Each row was made from one walk, in order. Every step used is in the known rows, and no mark comes twice. Write each row's walk.
Known rows:
safom vopo: [  8   0  21   4  12  15   2   4  -7  15   9   1 -10  38  11  18  -7 -21
   1   2  -8   8  27  15 -16 -14   2  -9 -17  19  26  13   5  16]
dimo dupi deri rerul gelo: [ -8 -36 -26  -5  11   3   9   4  20  -1  -7  -2 -32  10   5   1   8  -4
  -6  11 -31  -6   1  19  -5   4 -12  -6  31 -17 -19  41   1 -25]
safom tifisi vapum: [  0  -2   6   4  12  18  -9  -6 -27   3 -10  -4   6   9 -12  -6 -11  -3
 -19  -8  -6   2 -11  -7  -2   3  34   3 -12   8  15 -26  13 -12]
dupi deri rerul fipu: [-17  -6  -4  14  -5   2   3 -19  23  -4  -7   0 -31  14  -2  16  10  33
  46   6  -5  -5  20   8  -3   7 -11  -3  -7  -1 -53  38   2   0]
rerul gelo tifisi safom folot fipu: [ 11  -4  13   6  -3  -3  16 -16 -40  -9  27   8  38 -57 -13 -12  15 -32
 -50  -5  23   6 -17 -15   4   4   7  -1 -23  10  15 -43  12   3]
vopo safom tifisi gelo rerul deri: [ -4  18  -9 -22  22  32  11   4  27 -28   1 -11  -6  -8  16 -20 -21  -4
  10  -6  25  -1 -25  -7 -13  41  18  24   8 -13  14 -11 -11 -40]
folot fipu rerul gelo tifisi: [-14 -29 -10   0 -11   8  -2  -9 -28  10  11  -3  34   1 -10  -2 -27 -47
 -25  -3   7  -1 -13 -17  -2 -18  10  -9  13  28  24  -8   9 -24]
folot fipu rerul gelo tifisi safom biru: [  1 -12 -24  28  -9   4   2 -24  -1 -23  22   6  42 -34  -5 -24 -30 -29
 -26  19  15  -5 -25 -31  18 -20   8   6 -23  18  36 -20  22 -14]
dimo dupi safom tifisi gelo: [  3  35   6 -16   4   7  19  22  -1  -2   1 -14  20   0   3 -25  12   2
 -42   3  12   3 -31   4  10  22  -7 -25  -6 -22  35   2  13  -3]
fovif safom tifisi: [  0  34  31  -7   7  22   2  14 -28   6 -24   0  24  16   1 -16   1  17
  -5 -17   6  -1 -29  17  -4   0   7  -8  -2  -5  10 -12   2  -5]
safom dupi dimo: [-15   2  36   3  -5  13   5  20  -6 -12  -6  -8 -28  49  -1  14  10  16
  14   9   8  22   5  21 -10   8  15 -16  10 -13  10   5   0  23]
biru safom folot fipu: [ 16  13   8  20 -15 -15   9 -11 -15  -6  15  16  16 -28   3   6  21 -27
   1 -19  17  -5 -16  -8  10 -24  -4  14 -20   4 -21 -40   1   5]
safom folot fipu rerul deri dupi dimo: [ -8  23 -12  -8 -28 -10  -6 -23  14 -13   3   2  -1   3 -13  37  24  -5
  54  11  29  10   4 -20   0  -3 -15   2   1  -5 -44  17 -19  26]
fovif safom tifisi vapum: [  3  23  20   0   8  17  -3   3 -18   2 -22  -6  15 -19 -15 -15  11  40
 -12  -8  -4   1 -32  -7   7   7  16  16 -14  -6  12 -28  15 -16]
rerul gelo tifisi vapum: [ -4 -38   8  -3   3  19   1   4 -34   2  11   1  -7 -22 -20  -8 -13  -8
 -50  -7 -19   4   4 -10 -11   8  29  14   3   8  47 -28  17 -21]
deri rerul gelo tifisi safom: [ -2 -24  -1  22  16   3  -1   1 -15 -12  -4  -4   0  -8   7 -19 -25  10
 -37   9 -19   7  -1   8  -7  14  21   0   1  -7  31  -4  -2 -16]
fovif safom: [  6  12  31  -5  -5  -4  -3  17 -14  16 -17  -2  -1   4   3  -3   5  23
   4 -18  -2  -1  -2  11  -9 -11 -11  -3   3  -9   6  -8  -6   0]
rerul deri dupi: [ -8  -5  -5  -9   0 -12   0  23   5  -5   1  10 -20  20  -4  11  11   9
  31 -16  -9   1  29  15 -22  20   3  -9  18   1  -6  10 -29  11]
dupi safom biru: [  3  21  21  13 -10   8  -1  -5   9  -9  -6  15   4   3   5 -13  -3  16
  10  -3   2  -6   2   3   2 -26 -18   0 -14 -11  16 -19   7  27]
tifisi gelo rerul zaro: [  6 -26   6 -37  44   2  -9   7  27 -10  17 -11  -5   9   8  -5 -35 -20
  -4  25 -16   4   1 -25 -11  14  -3 -13  14 -32  19   6 -10  -1]
rerul deri: [ -2 -17   5  -5  -3  -1   0   5   0   3   4   1 -19  23  -9  15 -15  -6
  26 -14   8  -2  28   3 -21   6  13   4   8  10  -2  -3 -21   1]
fipu rerul: [  5 -11  -6   0  -6 -11 -23  -4  -5  30 -11 -10  -2  43   7   8 -40 -23
   5   2  -6  -5  12  -4  -3 -31   2 -12   7  12  -1  11  -7   1]
dupi safom: [ -1  11  29   1 -13  -7  -2   8  -9  10 -14   3   1  10   3   0   8  21
   7 -11   3   2   7   7   0 -14 -15  -9  -2  -6   9 -21  -4  16]
vopo safom folot fipu rerul deri dupi: [  2  32 -33  -3 -15 -25  -8 -12  26  -7   4   3  10 -21   4   2  29   3
  32 -21  15  -5  -8 -12  14  -1 -30  15  -7  17 -55 -16 -19   0]
dimo dupi: [  4 -16   1  -7   4  -8   1  25  -5  18   1 -10 -19  19   5   8  -1 -19
 -19 -21 -10   4  21  17   5  -9   6 -19  17   1   1  18   7   1]
vopo safom biru: [  8  16   8  14  -4  17  -5   1   5 -13  -2   8 -12  12  25 -24 -17   0
  -2 -34  -3  -6   0  13  -2 -26 -13   9 -18   3  10 -32   8  -7]
biru safom folot fipu rerul gelo tifisi vapum: [ 13  -9 -27  19 -14  -3   0 -28  -8  -8  22   9  27 -69 -19  -7   1 -19
 -39  11   0  -5 -36 -43  28 -14  16  45 -21  13   6 -44  28 -24]
safom folot: [ 20   8  23 -10   3  -2  -7  -7 -27  23   1   4  -5  16   0   7  -5 -31
 -14 -13   3  -2  15   9 -14 -19  -2 -10  -6  -2 -15  -9  -5  30]
deri rerul: [ -4 -19   5  15  13  -4 -18  -2  -4  11 -20  -8 -17  39  13   5 -25  -4
   8  -6 -20   0  17  16 -16 -12   6  -9  16  -5  -9  16 -15   0]
vopo safom folot fipu rerul: [ 15  23  -8   4 -17 -15 -14 -26  -1  16  -1  -8  22  -9  13  -4   1 -26
   0 -24  20  -5 -19 -15  18 -36 -28   7 -20  22 -40 -33   2  -6]
deri rerul gelo tifisi vapum: [-11 -43  -5  13  17  17 -10  -6 -15  -4  -5  -5 -16 -13 -12  -9 -23   8
 -39   4 -36   5   2  -5 -11  12  30  19  13  -3  29  -6  10 -26]
dimo dupi deri rerul fipu folot: [  0   8 -31 -20  -3   1   3  -4  14   7  10  -6 -28 -15  -5   9  28  46
  26  -6  -5  -4  24  10  23  14 -24  -3   4  16 -74  77  -1  -3]
folot fipu rerul deri dupi: [-16  -8 -34   2 -14 -29 -10   0  21  -2   2   1  11   7  -9  17   9  -9
  47  -1   8  -4   8 -16   0   1  -6  -6  15  20 -27  14 -25  -3]
gelo tifisi vapum: [ -3 -21  14   2   1  14  -8   5 -32   5  -1  -4  -6 -13 -12   5 -14   4
 -24 -19  -7   4  19  -3   1  15  37  14  -6   4  27 -21  21   0]
safom folot fipu rerul gelo tifisi: [  2  -8  -5 -10  -6   8  -2 -25 -33  17  16   2  39 -15 -15  -2 -16 -59
 -37   2  14  -5 -16 -19   2 -21   2  -2   2  21   1 -12  12   2]
dupi safom folot: [ 17  32  34  -9  -9  -7  -1  -8 -14  17  -8   7   6  -7  -2   1  19   9
  -6  -6   9  -1   4   6   2 -17 -23  -3 -13 -12 -15 -25  -1  41]

Write each row's walk:
[  5  12  13 -10  11  18   6   7 -33   3   6  -9  20  33   5 -22 -28 -39
 -35   0  12  -2 -23   2 -26  15  14 -28 -12  -6  41  -7  -4 -11] => safom tifisi gelo
[  7  23 -40  13 -17 -34  -2  -9  30 -15  13  18  13 -27  -3  13  27  -2
  41   3  10 -10 -11 -18  18  -3  -9  24  -6   6 -47  -6 -19   8] => biru safom folot fipu rerul deri dupi
[ -8 -27   0 -17  16   9  -3   0  26  -3  -5   0 -30   1  -3  25 -19  -6
  45   1   9  -1  29  -3 -15  10  26  21  36  -6 -14  17 -17  -2] => gelo rerul deri
[  0 -14  -7 -16  -6  -1  11  14   2   9  -3   0 -23  10   5  16  17  -8
   9 -14  -2  -6  17  21   8   8  -6 -10  11  -9 -20  27  14   0] => dimo dupi deri
[ -7  23  19  -3  -9 -19  -3  26  -3   2 -17  12   0   5   9  -3  34  35
  11 -13 -15   4   8  18  -1  -1 -25 -22   8 -15   5  -8 -13  24] => deri dupi safom
[-17  46  14 -35  10  34  18  18  30 -43 -16  -4  -9 -16   1   2  21  47
  40  24  24  14 -32  -2 -19  57   6  10  23 -59  18  33 -17  -9] => fovif safom tifisi gelo rerul deri dupi dimo
[ -5  10  15   7   8  -3   2  32   6  -6  -6  -7 -18  25  16 -22  16  24
  -8 -23  -7   7  -5  29   3   9   0  -4   2   9  -3 -28   1  -5] => vopo safom dupi
[  4 -19  13   7   3   5   8  11 -34  -7  13   4   9 -17  -1 -18 -17  -7
 -48  -3  -2   8   0   3  -6  11  20  -5  -9   4  48 -26   6 -13] => rerul gelo tifisi safom
[  4   9  -6  -5   2   0 -15 -11 -11  16   9  -7 -16   6  -5  -2  -5  35
  15 -10  -7   3  25  -1   0  -9 -12  -8  -1  30 -45  44 -23   0] => deri rerul fipu folot
[ -3  -9   6 -13  11   0   8  -2  29   3  21 -14 -25 -17  -2   3 -11 -10
   4  16  11   3  12 -23 -13   8   3  -8   5 -12   5  30   3 -10] => tifisi gelo rerul fipu
[ -5   5   0  16  -4  -5  19  25  18 -26   0  17 -18  10   9  -2  32  30
  28   8  -3  -7 -14  27  10  24   9  15  -4 -11 -16  -9   8   4] => biru safom dupi deri
[  0 -14 -20  -4  -8  -8 -16  -8  17  15  -3  -8 -11  35  -7  17 -38 -11
  33   6   6  -7  21 -11  -8  -9  10   8   9  17 -12  15 -20  -1] => fipu rerul deri
[-18 -25 -23  29  15  15  17  10  25 -47  -2  12 -25 -35  -8 -17  25  57
  -8  30 -35  -3 -29  12  16  52  33  49   5 -19   4  -8  25 -26] => biru safom dupi deri rerul gelo tifisi vapum
[  9  12 -19   8 -13 -15  -1 -30   1  -9  15  -5  36 -43 -17  12  -6 -10
  11   7  46  -3   2 -29  24  17  19  23 -29  18 -25 -15   4  18] => gelo tifisi safom folot fipu rerul deri
[-17 -32 -20 -10  12  25  14  11  -1  -7  -6   0 -19   1   4   0   1  -1
 -20   0 -24  -4   5  30   2  27   9   1  32 -17  -3  42  19 -18] => dimo dupi deri rerul gelo tifisi
[  7 -17 -11   7  -3  -3  -7  -1 -16   6   5  -6  17  -5   1 -16 -40 -10
 -40  17  -4   2  -6 -12   6  -5  17  -2  -7  11  39  -7   7 -17] => fipu rerul gelo tifisi safom
[ -8 -33 -10   1   6   8   1 -12   3  -3 -11   7 -22  21   5  -1  -8  -5
  12  14 -24 -10  -3  13 -26  -2 -13  -2  19 -12 -11  18 -13 -22] => dupi deri rerul gelo
[-20  16 -24   3 -26 -34  -4  -1  36 -10  -7   5  21 -15 -11  12  33  31
  57   6  14  -2  -3 -19  16   2 -28   0   8   9 -25  -1 -21   8] => folot fipu rerul deri dupi safom
[ 19   7  14  21  12  -4   3   1   3   2  13  -2  -4   8  13  10   1   2
  -5  17  -1  13  20   5   0  -5   3  -4 -41  15  30   0   6  14] => tifisi safom vopo
[ 13  27  31  -5 -10 -12   5  -9 -19  14  -2   2  28 -35 -10   2  37  -3
   2 -21  23  -3 -20  -6   3 -18 -25   2 -13  -3 -27 -26   0  15] => fovif safom folot fipu
[  8  42 -14 -16 -12 -26 -11  -6  31   6 -10   9   2  -5  -9   8  25  34
  35  16   1  -6  10  -6  10   3 -29   7   0 -10 -39  10 -21  43] => fipu rerul deri dupi safom folot
[  5 -27 -12  -5  -2  -5 -15  -6  -7  26   1  -5  -2  33  -2  -6 -41 -35
 -20  14 -19  -5  -3 -11 -15 -38  -5 -13  16  15  19   5 -11 -21] => fipu rerul gelo
[ 11 -11 -12  -4  -8 -14  -7 -32 -12  24  16   0  26  -5 -14   0 -10 -61
 -22  12   6  -8 -20 -29  -5 -44 -20  -9   1  22 -15 -12  -5  -5] => safom folot fipu rerul gelo
[ 24   4  -7  -2   3  -2  -7 -17 -23  13  11  -2  22 -20  -4 -15 -28 -21
 -52  21   2  -1  -8 -14   9  -8  10   4 -18   4  16 -11  11   9] => fipu rerul gelo tifisi safom folot
[  4  21  13  -1   6   4  16  20  23   9   4  -5  -9   4   9  15  34  20
  -8   7  -8  13  20  19  22  -7 -19  -6 -11   2  20  23  23  24] => dimo dupi safom vopo
[ -7 -20 -20  -1   8  -3   1   6  21   3 -19  -7 -31  19  13  15   9   9
  19  -2 -18  -7  15  27   7  11  -5  -5  21 -20 -38  48   6  -3] => dimo dupi deri rerul
[-12  45  19  -5   3   6   2  22 -19  -9 -24  14  26  18   7 -17  30  30
   2 -11  -7   4 -17  24   4  11  -7 -27   4 -10   9 -12  -4  19] => deri dupi safom tifisi
[  4  18   4   5  -5   2   8  11  26  -8  -2   6  -6  -8   5 -11  12  18
  -7  -6  -4  -3   6  10  24 -20 -18  -3  -1 -17   9   4  22  24] => dimo dupi safom biru
[ -8 -17  -3   6   2   3  -8 -11   4   1 -24   2 -21  31  13  13  -7   7
  36   2 -11 -10  12  21 -15   5  -5  -1   8 -15 -31  25  -9   0] => dupi deri rerul
[ -2  35  21   2   4  -2   6  21  11   1  -4  14  -1  12  14   9  44  34
  13   8 -19  12  18  23   0   1 -28 -16 -13  -1  22  11   1  37] => deri dupi safom vopo
[ -7 -22  -8  14   6  10   8  -9  -7 -23  -7   6  -3 -17   7 -10  -6  20
  -9  16 -10  -3  -6  13  -5  31   9   9  -5 -16   9   5   5 -17] => dupi deri rerul gelo tifisi safom
[  2  -8 -14  22   1   6   9 -16  -3  -6  27  -4  40 -22  -1   2  -9 -26
 -29  31  11  11 -11 -23  16  -7   7   4 -32  38  46  -2  23 -14] => folot fipu rerul gelo tifisi safom vopo
[  1 -23  -7 -24  16   3   6   2  32  -6  13 -10 -26  -8  -2  10 -26 -22
  22  16  17  -3  14 -18 -30  29  16  13  23 -21  15  21 -22 -12] => tifisi gelo rerul deri
[  0   7  11  -5  -8 -13   7  24   9  12  -9  -6  -9  -3   3   3  24  22
 -10 -14  -4   5  10  13  21  -8 -16 -12  11 -12   2   3  10  12] => dimo dupi safom
[ -4 -17 -10   9 -15 -19 -16 -14  -7  20  -2 -10  22  19   0  13 -19 -37
  16  -4  13  -4  -3 -20   4 -34  -4 -14   3  25 -11  -2  -4  -8] => folot fipu rerul
